Known rows, with every way that one mark hangs from another
nuzasoz[gufa[fikud[vibu]]]: [ 0.03  0.06  0.03 -0.48  0.25 -0.29  0.13  0.27  0.23  0.09  0.43 -0.02
  0.13 -0.14  0.29  0.05  0.10  0.11  0.22]
vozut[fikud[gufa vave]]: [ 0.18 -0.23 -0.03  0.09  0.13  0.07  0.24 -0.11 -0.07 -0.14  0.10  0.00
  0.21 -0.13  0.11 -0.18  0.03  0.11  0.08]
gufa[fikud nuzasoz]: [-0.04  0.01 -0.13 -0.59  0.26 -0.50  0.28  0.08  0.30  0.07  0.48  0.07
  0.15 -0.29  0.19  0.08  0.17  0.18  0.28]
fikud[gufa vave]: [ 0.20 -0.21  0.01  0.18  0.03  0.00  0.19 -0.02 -0.03 -0.27  0.16  0.05
  0.05  0.04  0.20 -0.29 -0.01 -0.12  0.08]
gufa[nuzasoz]: [ 0.08 -0.21 -0.22 -0.31  0.21 -0.39  0.21  0.05  0.02 -0.01  0.29  0.11
  0.02 -0.17  0.09 -0.06 -0.01  0.08  0.27]
vevor[vave]: [-0.15  0.02  0.16  0.02  0.25 -0.34 -0.02  0.00 -0.20 -0.15  0.25  0.26
  0.04 -0.17 -0.05 -0.14 -0.17 -0.12  0.05]
fuzozi[fikud[gufa vibu vozut] kanogi]: [-0.18 -0.25 -0.17  0.04  0.01  0.48  0.20  0.59 -0.32 -0.02 -0.44 -0.23
  0.39  0.19  0.12  0.01 -0.01  0.27 -0.32]
kanogi[fuzozi[fikud[vave]]]: [ 0.00 -0.22 -0.16 -0.18  0.32 -0.03  0.13  0.27 -0.45 -0.16 -0.26  0.11
 -0.03 -0.14  0.08 -0.11 -0.14  0.05 -0.21]
gufa[fikud[vave vibu vozut] nuzasoz]: [-0.21  0.19 -0.08 -0.28  0.08  0.20  0.43  0.28  0.50  0.12  0.32 -0.16
  0.24 -0.15  0.39  0.18  0.16  0.04  0.23]
fikud[gufa vave vozut]: [-0.02 -0.13  0.10  0.35 -0.06  0.22  0.26  0.08  0.21 -0.15  0.04 -0.10
  0.22  0.14  0.20 -0.22  0.04 -0.20  0.01]
kanogi[fuzozi]: [ 0.02 -0.27 -0.10 -0.28  0.28 -0.20  0.13  0.19 -0.36 -0.08 -0.03  0.23
  0.02 -0.14 -0.03 -0.09 -0.21  0.05 -0.14]
vibu[fikud[gufa vave vozut]]: [ 0.18 -0.29  0.00  0.30  0.06 -0.04  0.24  0.09  0.18 -0.15  0.02 -0.13
  0.27  0.07  0.07 -0.08  0.03  0.05 -0.01]
kanogi[fuzozi[fikud[gufa[nuzasoz] vave vibu vozut]]]: [-0.08 -0.28 -0.35 -0.08  0.06  0.35  0.25  0.40 -0.22 -0.02 -0.50 -0.11
  0.18  0.07  0.19  0.12 -0.02 -0.01 -0.20]
vozut[fikud]: [ 0.09 -0.15  0.00 -0.16  0.28 -0.18  0.15 -0.04 -0.13 -0.04  0.21  0.12
  0.22 -0.29 -0.03 -0.10 -0.03  0.25  0.03]
kanogi[fuzozi[fikud[gufa vave vibu vozut]]]: [-0.08 -0.22 -0.20  0.01  0.07  0.40  0.19  0.41 -0.29 -0.09 -0.51 -0.05
  0.20  0.08  0.15  0.05 -0.06 -0.02 -0.32]
gufa[fikud[vibu vozut] nuzasoz]: [-0.23  0.16 -0.11 -0.44  0.09 -0.01  0.35  0.30  0.47  0.20  0.29 -0.09
  0.35 -0.16  0.26  0.26  0.20  0.13  0.17]
nuzasoz[gufa[fikud[vozut]]]: [-0.09  0.06  0.12 -0.40  0.28 -0.41  0.16  0.23  0.40  0.14  0.44 -0.08
  0.19 -0.12  0.24 -0.01  0.15  0.06  0.23]
fikud[gufa[nuzasoz] vave vibu vozut]: [-0.03 -0.13 -0.18  0.23 -0.19  0.55  0.37  0.24  0.29 -0.01 -0.08 -0.23
  0.27  0.18  0.35  0.07  0.08 -0.17  0.13]

Rows
[-0.08  0.14  0.11 -0.24  0.19  0.01  0.24  0.32  0.40  0.11  0.38 -0.18
  0.16 -0.07  0.39  0.04  0.10 -0.01  0.23]
nuzasoz[gufa[fikud[vave vibu vozut]]]
[ 0.16 -0.27 -0.30 -0.16  0.03  0.12  0.25  0.03 -0.02  0.04 -0.01 -0.02
  0.35 -0.10  0.10  0.13  0.09  0.24  0.09]
vozut[fikud[gufa[nuzasoz] vibu]]
[ 0.00 -0.26 -0.21  0.06  0.07  0.53  0.22  0.49 -0.49 -0.19 -0.33 -0.19
  0.15  0.11  0.24 -0.12 -0.09  0.25 -0.20]
fuzozi[fikud[gufa vave vibu] kanogi]
[ 0.06  0.04  0.10 -0.37  0.33 -0.38  0.18  0.15  0.26  0.01  0.53 -0.05
  0.00 -0.18  0.34 -0.12  0.08  0.03  0.33]
nuzasoz[gufa[fikud[vave]]]
[-0.20  0.12 -0.03 -0.31  0.19 -0.13  0.42  0.15  0.51  0.10  0.42 -0.13
  0.18 -0.20  0.32  0.05  0.18  0.03  0.30]
gufa[fikud[vave vozut] nuzasoz]
[ 0.18 -0.40 -0.22  0.01  0.08 -0.30  0.24  0.09  0.24  0.00  0.00 -0.12
  0.35  0.04 -0.01  0.09  0.10  0.17  0.08]
vibu[fikud[gufa[nuzasoz] vozut]]
[ 0.18 -0.35 -0.18  0.17  0.07 -0.09  0.32  0.08  0.26 -0.07  0.02 -0.20
  0.24  0.04  0.11  0.02  0.07  0.08  0.15]
vibu[fikud[gufa[nuzasoz] vave vozut]]
[ 0.08 -0.03 -0.01  0.02  0.16  0.34  0.25  0.08 -0.12 -0.08  0.13  0.00
  0.18 -0.23  0.17 -0.04 -0.08  0.17  0.03]
vozut[fikud[vave vibu]]
[-0.08 -0.14 -0.13 -0.02  0.21  0.49  0.21  0.54 -0.54 -0.16 -0.20 -0.15
  0.06 -0.03  0.23 -0.12 -0.17  0.30 -0.17]
fuzozi[fikud[vave vibu] kanogi]
[-0.06  0.24  0.14 -0.22  0.14  0.11  0.25  0.21  0.18 -0.10  0.40  0.05
  0.15 -0.20  0.32 -0.02  0.05  0.08  0.03]
gufa[fikud[vave vibu]]
[-0.03 -0.20 -0.22 -0.28  0.23  0.06  0.08  0.39 -0.48 -0.08 -0.35  0.14
  0.10 -0.11  0.04  0.06 -0.13  0.13 -0.31]
kanogi[fuzozi[fikud[vibu]]]
[ 0.15 -0.15 -0.08  0.12  0.02  0.38  0.24  0.03 -0.08 -0.12  0.00 -0.04
  0.27 -0.08  0.18 -0.03  0.01  0.13  0.00]
vozut[fikud[gufa vave vibu]]
[ 0.18 -0.34 -0.25 -0.20  0.13 -0.20  0.24 -0.10 -0.01  0.01  0.09  0.01
  0.28 -0.16  0.02 -0.01  0.11  0.22  0.17]
vozut[fikud[gufa[nuzasoz]]]
[-0.05 -0.18 -0.22  0.03 -0.19  0.29  0.27  0.25  0.25  0.07 -0.10 -0.13
  0.40  0.18  0.19  0.15  0.11 -0.05  0.04]
fikud[gufa[nuzasoz] vibu vozut]
[-0.07 -0.28 -0.17 -0.01  0.15  0.13  0.18  0.31 -0.27 -0.11 -0.43 -0.03
  0.14  0.03  0.10 -0.06 -0.04 -0.04 -0.27]
kanogi[fuzozi[fikud[gufa vave vozut]]]
[-0.09 -0.31 -0.38 -0.21  0.07  0.18  0.19  0.41 -0.24  0.04 -0.52 -0.04
  0.26  0.06  0.09  0.18  0.00  0.06 -0.25]
kanogi[fuzozi[fikud[gufa[nuzasoz] vibu vozut]]]
[-0.06  0.09 -0.18 -0.56  0.16 -0.18  0.29  0.22  0.28  0.10  0.38  0.03
  0.21 -0.23  0.26  0.20  0.16  0.20  0.21]
gufa[fikud[vibu] nuzasoz]
[-0.24 -0.19 -0.05 -0.09  0.26  0.13  0.18  0.50 -0.35 -0.03 -0.22 -0.15
  0.23 -0.01  0.04 -0.14 -0.08  0.30 -0.23]
fuzozi[fikud[vozut] kanogi]
[-0.01 -0.31 -0.24 -0.09  0.08  0.32  0.14  0.51 -0.52 -0.11 -0.36 -0.11
  0.26  0.10  0.12 -0.05 -0.05  0.34 -0.27]
fuzozi[fikud[gufa vibu] kanogi]
[-0.05 -0.04 -0.07  0.26 -0.06  0.44  0.16  0.33 -0.01 -0.14 -0.32 -0.15
  0.29  0.12  0.25 -0.03  0.11 -0.04 -0.20]
fuzozi[fikud[gufa vave vibu vozut]]
[-0.22  0.31  0.21 -0.09  0.08  0.29  0.31  0.30  0.38 -0.01  0.30 -0.06
  0.29 -0.12  0.32  0.03  0.09  0.01 -0.02]
gufa[fikud[vave vibu vozut]]
[ 0.17 -0.22 -0.27 -0.02  0.02  0.33  0.33  0.02 -0.01 -0.03  0.01 -0.10
  0.24 -0.10  0.22  0.06  0.05  0.15  0.17]
vozut[fikud[gufa[nuzasoz] vave vibu]]
[ 0.16 -0.20 -0.11 -0.05  0.03  0.17  0.17  0.04 -0.11 -0.05 -0.02  0.05
  0.38 -0.08  0.06  0.04  0.04  0.21 -0.06]
vozut[fikud[gufa vibu]]
